Each row comes from the steps of one path. Every step used is in the known rows, and no mark comes twice. Write the path behind each row, first mark first.
Known rows
mukub-sagaf-gaka-vova: [-0.29 -2.04 -3.57  0.03 -3.01  1.78  0.98  0.85  1.14  1.59  0.98 -1.04
 -2.93  1.94  2.48 -2.06  1.02  0.77 -0.12 -2.31  3.55 -1.42  1.71  1.53
 -3.75]
simukod-ruka: [ 0.08 -1.70 -2.03  1.70 -2.71  0.34  1.72  0.32  2.81  1.00 -0.12 -3.03
 -1.65  1.22  2.66 -1.15  1.74  2.05  2.58 -0.04  2.00 -1.73 -1.34 -0.91
 -1.25]
vova-simukod-ruka: [ 1.08 -3.19 -2.68  0.41 -1.56 -0.43  2.06  0.52  2.39  0.97 -0.85 -3.15
 -1.73  1.49  3.21 -1.40  0.15  2.10  3.68 -1.13  2.20 -3.02 -1.75 -1.23
 -0.82]
navu-ruka-simukod: [-0.81 -4.12  0.42 -0.60 -4.32  1.00  0.79  0.59  6.12  1.87 -3.34  0.59
 -2.07  1.15  4.35 -2.67  0.13  1.67  4.62 -1.88 -0.77 -0.66  1.27 -1.06
  3.24]
gaka-sagaf-navu-vova-simukod-ruka: [-0.77 -1.79 -0.42 -0.28 -0.64 -1.99  2.84  1.31  2.15  1.38 -0.44 -1.70
 -3.96  1.60  2.27 -0.42  1.27  2.06  2.96 -0.77  0.41 -4.56 -3.04 -0.92
 -1.19]
vova-gaka: [-1.05 -0.90 -2.45  2.79 -4.33  1.04  1.50  1.04  2.83  1.28  1.92 -2.49
 -1.09  1.03  3.16 -0.51  0.34  2.15  1.03 -2.02  2.19  1.31 -5.85 -1.00
  1.05]
gaka-bezus: [-1.13 -3.87 -0.74  0.51 -1.98  2.28  1.54  0.90  2.88  2.08  0.24  2.51
 -3.03  1.44  1.99 -1.37  0.85  1.40  2.88 -0.76  1.48 -2.90  2.01 -1.13
  1.54]
navu-sagaf-gaka-bezus: [-0.44 -4.97  1.75  0.07 -0.13  1.08  1.22  0.91  1.70  3.05 -0.85  3.51
 -2.61  1.95  1.85 -2.91  0.92  1.21  2.32  0.32  3.31 -3.51  1.26 -0.55
 -2.05]
zozot-simukod: [-0.80 -1.24 -3.82  1.39 -5.30  1.51  2.26  1.55  3.48  1.79 -2.67 -1.96
 -0.42  1.27  1.77 -1.00 -2.17  2.79  2.87 -1.63  2.17 -1.91 -3.68 -1.78
  2.00]
mukub-sagaf-simukod-ruka-navu: [ 0.98 -0.83 -5.62  1.57 -5.37 -3.87  2.28  0.73  1.99  0.90 -2.30 -6.16
 -2.69  0.75  2.67 -2.14 -0.42  2.08  2.11 -0.56 -2.10  0.02  0.24  0.61
  0.37]
mukub-sagaf-navu-vova: [-2.72 -0.93 -1.34  1.16 -4.43 -0.99  0.77  1.66  2.90  2.40  0.18 -0.49
 -1.11  1.76  2.96  0.72  1.99  0.49  0.63 -1.79  0.97  0.45 -2.22  1.46
 -3.04]
sagaf-simukod-ruka-navu: [ 1.11 -1.65 -4.72  1.52 -4.31 -2.29  3.07  0.99  1.62  0.98 -3.20 -6.30
 -3.57  0.68  2.21 -1.15 -0.30  2.73  3.42 -1.22 -1.08 -0.73 -0.13 -0.48
  2.78]
simukod-ruka-navu-vova-gaka: [-1.12 -0.46 -2.93  2.73 -4.33 -2.28  2.30  1.89  3.25  1.74  0.42 -7.32
 -2.73  0.77  3.45  2.64  1.86  0.63  0.88 -1.96 -1.01  1.69 -4.49  0.81
  0.80]
sagaf-navu-vova: [-2.71 -1.67 -0.46  0.96 -3.16  0.59  1.62  1.86  2.33  2.52 -0.88 -0.53
 -2.03  1.73  2.57  1.62  2.10  1.39  1.89 -2.63  1.86 -0.45 -2.58  0.32
 -0.67]
mukub-sagaf-simukod-ruka-navu-vova-gaka-bezus: [-0.93 -2.66 -3.99  2.58 -5.75 -4.37  2.23  1.81  2.89  0.97  0.45 -3.71
 -4.59  0.43  3.54  0.86  0.82  1.24  0.29 -0.96 -5.18  1.72 -0.75  1.31
  0.71]
navu-ruka: [-1.69 -3.00 -0.44 -0.74 -3.82  1.67  1.02  0.87  4.83  1.69 -1.10  0.46
 -1.51  1.30  3.19 -0.25  0.09  1.99  3.58 -1.31  0.72 -0.84 -3.49 -1.12
  0.87]
kilu-simukod: [-0.63 -2.30 -1.45  1.43 -2.87  1.42  1.15  0.75  3.76  2.89  0.59 -1.21
 -3.58  1.93  2.74  0.98  0.84  0.66  2.82 -0.80  2.27 -0.49  0.19 -2.01
 -0.34]
vova-simukod-ruka-navu-sagaf-gaka: [ 2.33 -3.31 -1.40 -0.51  0.20 -3.38  2.34  1.34  0.67  2.71 -2.97 -5.36
 -2.22  1.74  2.50 -3.01 -0.59  0.52  3.73 -0.66  2.72 -3.26 -1.91  0.08
 -1.19]
kilu-simukod-ruka-navu-vova: [-0.55 -1.94 -1.80  1.33 -2.64 -1.72  2.10  1.62  4.18  3.29 -0.96 -6.27
 -4.96  1.64  2.94  4.16  2.24 -0.88  2.55 -0.84 -0.65  0.05  1.52 -0.28
 -0.54]
ruka-navu-vova-gaka-sagaf: [-2.53  0.67 -1.80  1.41 -3.58 -1.34  2.87  1.71  3.84  2.43  0.32 -4.37
 -3.66  0.72  2.18  1.38 -0.26  1.12  0.52 -2.79 -1.46 -0.39 -3.48 -0.19
  3.62]
gaka-vova: [-0.91 -2.67 -2.70  0.68 -2.51  3.31  2.02  1.07  2.24  1.82 -0.41  0.67
 -3.80  1.57  2.23  0.43  0.19  1.80  2.43 -4.12  1.03 -2.64  2.46 -0.35
 -0.42]
mukub-sagaf: [-1.22 -0.89 -2.74  1.16 -4.20  0.28  0.72  0.39  3.33  1.73  0.35 -0.82
 -0.46  1.42  2.80 -1.65  0.10  1.22  1.14 -1.09  1.47 -0.57 -0.96  0.22
 -1.98]
zozot-simukod-ruka-navu-sagaf-gaka-vova: [ 1.84 -2.14 -3.09  1.15 -2.84 -1.46  3.26  2.40  1.11  2.33 -3.86 -4.19
 -3.93  1.61  1.12 -2.08 -1.67  1.27  2.80 -1.61  0.76 -3.64  0.12  0.25
 -0.80]
vova-navu-bezus: [-0.96 -2.22 -2.65  0.95 -4.34  2.32  1.58  1.07  2.85  2.71  0.05 -2.28
 -4.43  0.63  5.23  0.42  0.13  3.89  0.73 -1.17  2.17 -2.38 -1.52 -0.27
  1.19]
zozot-simukod-ruka-navu-sagaf: [ 1.00 -1.16 -2.50  2.16 -4.08 -3.01  2.98  1.97  3.17  2.57 -4.47 -3.88
 -1.31  1.11  1.42 -1.66 -2.48  1.90  4.06 -0.17 -1.35 -2.94 -2.64 -1.33
  0.94]
navu-bezus: [-1.79 -2.52 -1.25  1.07 -2.87  2.24  1.24  0.32  2.57  2.81 -1.41 -0.69
 -2.05  1.13  3.72 -0.73  0.00  2.98  1.90 -1.17  4.21 -1.95 -1.14 -0.48
 -0.85]
gaka-vova-simukod-ruka: [ 1.24 -4.05 -3.47  0.26 -0.99  1.10  2.60  0.92  1.52  0.82 -0.45 -1.10
 -4.30  1.60  3.02 -0.41 -0.01  1.76  3.58 -3.38  0.65 -4.43  1.73 -0.65
 -1.58]

Which path is each row?
[ 1.56 -2.81 -1.38  0.75 -0.57 -1.18  2.57  1.50  0.35  2.43 -1.87 -3.43
 -4.50  1.73  1.73 -1.56  0.94  0.62  2.36 -1.72  1.01 -3.23  2.66  1.00
 -2.43]
simukod-ruka-navu-sagaf-gaka-vova
[-0.98 -1.48 -4.68  1.22 -5.60 -3.92  2.41  1.13  3.19  1.58 -3.02 -6.09
 -2.99  0.81  3.33  1.20  0.28  1.63  1.37 -2.06 -3.66  0.52  1.55  1.51
 -0.97]
mukub-sagaf-simukod-ruka-navu-vova
[ 1.26 -4.07 -2.91  2.44 -4.30 -0.26  3.29  1.42  2.22  0.81 -1.82  0.05
 -6.99  0.74  4.09  0.23 -0.58  5.01  2.30 -3.21 -5.30 -4.25  3.14 -0.69
 -1.47]
gaka-vova-navu-sagaf-simukod-ruka
[ 1.75 -1.13 -2.54  1.28 -3.33 -2.91  2.68  1.97  1.65  2.55 -4.18 -5.71
 -1.31  1.42  1.31 -2.88 -1.44  1.56  2.94  0.85  2.20 -2.45 -3.67 -0.38
 -0.02]
zozot-simukod-ruka-navu-sagaf-gaka
[ 2.09 -3.21 -0.86  1.08 -0.21 -1.55  2.24  1.72  1.34  3.41 -0.74 -3.53
 -6.96  2.24  2.05  0.25  1.36 -0.78  2.64 -0.72  1.00 -2.41  3.57 -0.09
 -3.01]
kilu-simukod-ruka-navu-sagaf-gaka-vova
[-0.85 -2.29 -3.85  1.25 -4.37 -2.27  3.17  1.39  2.77  1.74 -4.18 -6.16
 -3.67  0.72  2.81  2.01  0.38  2.38  2.76 -2.62 -2.39 -0.36  1.02  0.40
  1.30]
sagaf-simukod-ruka-navu-vova
[ 0.28 -1.26 -2.54  1.34 -3.26 -0.88  3.29 -0.30  2.68  0.02 -1.44 -2.14
 -4.20  0.83  1.82 -2.74 -0.30  4.83  2.88  0.39 -0.84 -3.69 -0.06 -2.18
  0.29]
gaka-sagaf-simukod-ruka
[ 0.12 -0.30 -3.63  2.62 -4.54 -3.24  3.46  0.58  1.72  0.97 -0.62 -6.17
 -5.76  0.00  3.16 -2.51 -1.11  4.60  1.19  0.47 -0.74 -0.98 -4.28 -1.07
  2.89]
vova-gaka-sagaf-simukod-ruka-navu-bezus
[ 0.28 -3.53 -0.75  2.80 -3.34 -1.75  2.45  0.24  2.62  1.33 -3.29 -0.33
 -2.09  1.01  2.86 -1.76 -0.50  4.16  3.44 -0.91 -1.76 -2.36 -0.26 -1.50
 -2.68]
navu-sagaf-simukod-ruka
[-0.82 -2.18  2.09 -0.97 -3.39 -0.58  1.45  0.99  4.94  1.44 -1.87  1.91
 -4.11  1.22  2.80 -5.04  0.57  2.17  4.61 -0.08 -0.87 -2.50 -0.49 -1.55
  4.59]
gaka-sagaf-navu-ruka-simukod
[ 0.38 -1.03 -3.79  2.19 -5.13  0.16  2.35  1.13  3.34  0.81 -2.18 -3.57
 -1.11  1.20  1.98 -1.44 -0.74  2.96  2.98  0.50  1.88 -2.29 -3.78 -1.76
  0.15]
zozot-simukod-ruka
[ 0.11 -4.71 -1.50 -0.92 -5.13  2.51  1.63  1.91  5.60  1.46 -1.73  1.34
 -6.87  0.70  5.73 -0.78  0.20  2.49  3.33 -4.26 -4.15 -2.45  4.55 -0.12
  4.65]
gaka-vova-navu-ruka-simukod
[ 1.47 -4.38 -2.14 -1.56  0.66 -0.46  2.71  2.02  0.11  3.44 -3.09 -1.20
 -4.27  2.05  2.05 -1.48 -2.10  0.28  3.46 -4.67  1.75 -4.09  2.30  0.61
 -0.14]
ruka-navu-sagaf-gaka-vova-simukod
[-1.34  0.60 -1.93  2.16 -3.20 -2.71  3.17  1.39  3.89  1.47  0.93 -6.10
 -3.97  0.55  2.44  0.96  1.22  1.28  0.60 -0.83 -1.68 -0.89 -3.81 -0.20
  1.67]
simukod-ruka-navu-vova-gaka-sagaf
[-1.16 -2.94 -1.29  2.07 -3.16  1.46  1.48  1.35  2.69  1.37  2.94  1.24
 -2.81  1.09  2.69 -1.13  0.88  1.62  1.30 -0.92  1.00 -0.24 -2.87 -1.12
  2.32]
vova-gaka-bezus
[-2.32 -0.11 -3.36  1.50 -5.02 -2.09  3.61  1.59  3.32  1.73 -1.61 -4.50
 -4.74  0.35  2.28  1.29 -1.45  3.07  1.03 -3.54 -3.63  0.04 -2.85 -0.57
  4.44]
ruka-navu-vova-gaka-sagaf-simukod
[-0.87 -1.93 -3.59  2.54 -5.36 -2.17  2.93  3.08  3.73  1.71 -0.95 -4.37
 -3.99  0.62  2.24  1.72 -0.06  0.87  1.76 -0.66 -2.24 -0.22 -3.84 -0.23
  3.64]
zozot-simukod-ruka-navu-vova-gaka-bezus
[-0.81 -2.62 -1.82 -0.72 -5.21  1.74  1.29  1.75  5.17  1.50  0.35 -0.90
 -4.09  0.67  4.64  0.66  0.16  2.95  2.42 -1.38 -1.44 -1.23 -3.53 -0.82
  3.13]
vova-navu-ruka
[-1.03  0.09 -0.59  0.59 -2.09  0.13  2.26  0.87  1.85  1.57  0.78  0.02
 -3.23  1.60  1.01 -3.07  0.58  2.48  2.53 -0.15  2.15 -3.49 -3.15 -1.51
  1.59]
gaka-sagaf-navu
[ 0.57 -2.19 -2.05  1.69 -2.54 -1.36  1.71  0.91  2.72  3.57 -0.51 -5.93
 -5.59  1.34  3.67  0.81  1.20  0.56  2.63  1.32  2.71 -0.73  0.73 -0.79
 -0.19]
kilu-simukod-ruka-navu-bezus
[-2.84  0.02 -1.92  3.18 -5.84 -1.89  0.71  2.15  2.84  1.77  2.88 -1.96
 -1.10  1.45  3.60  0.95  1.99  0.70 -0.97 -1.98  0.46  2.86 -7.29  1.40
 -2.28]
mukub-sagaf-navu-vova-gaka
[-0.46 -3.02 -1.36  0.54 -1.75 -1.50  2.11  1.81  1.73  1.62 -0.93 -2.67
 -2.46  1.75  3.33  0.90  1.86  1.36  3.15 -2.01  1.70 -2.11 -3.48  0.04
 -2.01]
sagaf-navu-vova-simukod-ruka
[ 1.97 -4.21 -3.56 -0.85 -0.40  1.18  2.27  1.00 -0.08  0.77 -0.21 -3.42
 -4.37  1.95  2.80 -1.78  0.96  1.42  2.44 -2.44  4.16 -3.85  0.67  0.09
 -2.95]
sagaf-gaka-vova-simukod-ruka
[-0.27 -2.83 -2.86 -0.15 -1.74  3.40  1.80  1.12  0.78  1.71 -0.04 -0.87
 -3.77  1.97  2.08 -1.11  1.16  1.51  1.23 -3.03  4.57 -2.35  1.39  0.52
 -1.47]
sagaf-gaka-vova
[ 1.75 -2.43 -4.18 -0.21 -1.37 -2.21  2.61  1.25  1.78  1.74 -2.07 -6.24
 -2.64  1.21  2.64 -1.30 -0.71  0.76  4.05 -1.65  0.99 -2.55 -1.07 -0.50
  2.25]
vova-simukod-ruka-navu
[-0.74 -3.75 -1.82  0.20 -1.66 -0.36  2.11  0.99  3.25  1.74 -1.84 -2.95
 -1.94  1.45  3.82  1.66  1.02  1.60  2.92 -2.58  0.81 -2.50 -1.05 -0.44
 -2.32]
navu-vova-simukod-ruka
[-1.13 -1.41 -2.37  0.95 -2.89 -1.37  2.35  1.54  3.42  2.38 -2.11 -5.96
 -2.74  1.08  2.72  2.37  1.79  0.32  2.29 -1.76 -0.36 -0.97  0.54  0.75
  0.25]
simukod-ruka-navu-vova
[ 1.86 -2.33 -0.21  1.21 -1.04 -2.98  1.71  1.25  2.02  3.59 -0.89 -5.46
 -4.32  2.05  2.24 -0.84  1.54 -0.65  2.82  1.56  2.42 -1.06  0.04 -0.69
 -2.26]
kilu-simukod-ruka-navu-sagaf-gaka
[ 1.69 -3.33 -1.33  0.65 -2.05 -2.59  2.66  2.26  1.50  2.59 -3.34 -2.14
 -3.26  1.43  0.82 -3.43 -1.08  0.84  3.39  1.90  1.26 -3.74 -0.61 -0.53
  1.25]
zozot-simukod-ruka-navu-sagaf-gaka-bezus
[-1.00 -1.05 -2.84  0.37 -3.25 -2.81  3.91  0.86  3.19  1.39 -3.65 -4.86
 -5.16  0.68  1.86  0.66 -0.26  3.00  2.70 -1.60 -3.65 -2.80  1.24 -0.52
  2.12]
gaka-sagaf-simukod-ruka-navu-vova
[ 1.24 -2.37  0.02  2.12 -1.64 -3.01  2.01  1.18  3.43  3.62 -1.23 -3.42
 -4.43  1.73  2.41  0.52  0.56 -0.24  3.77  0.60 -0.96 -1.55  1.33 -1.54
 -1.16]
kilu-simukod-ruka-navu-sagaf
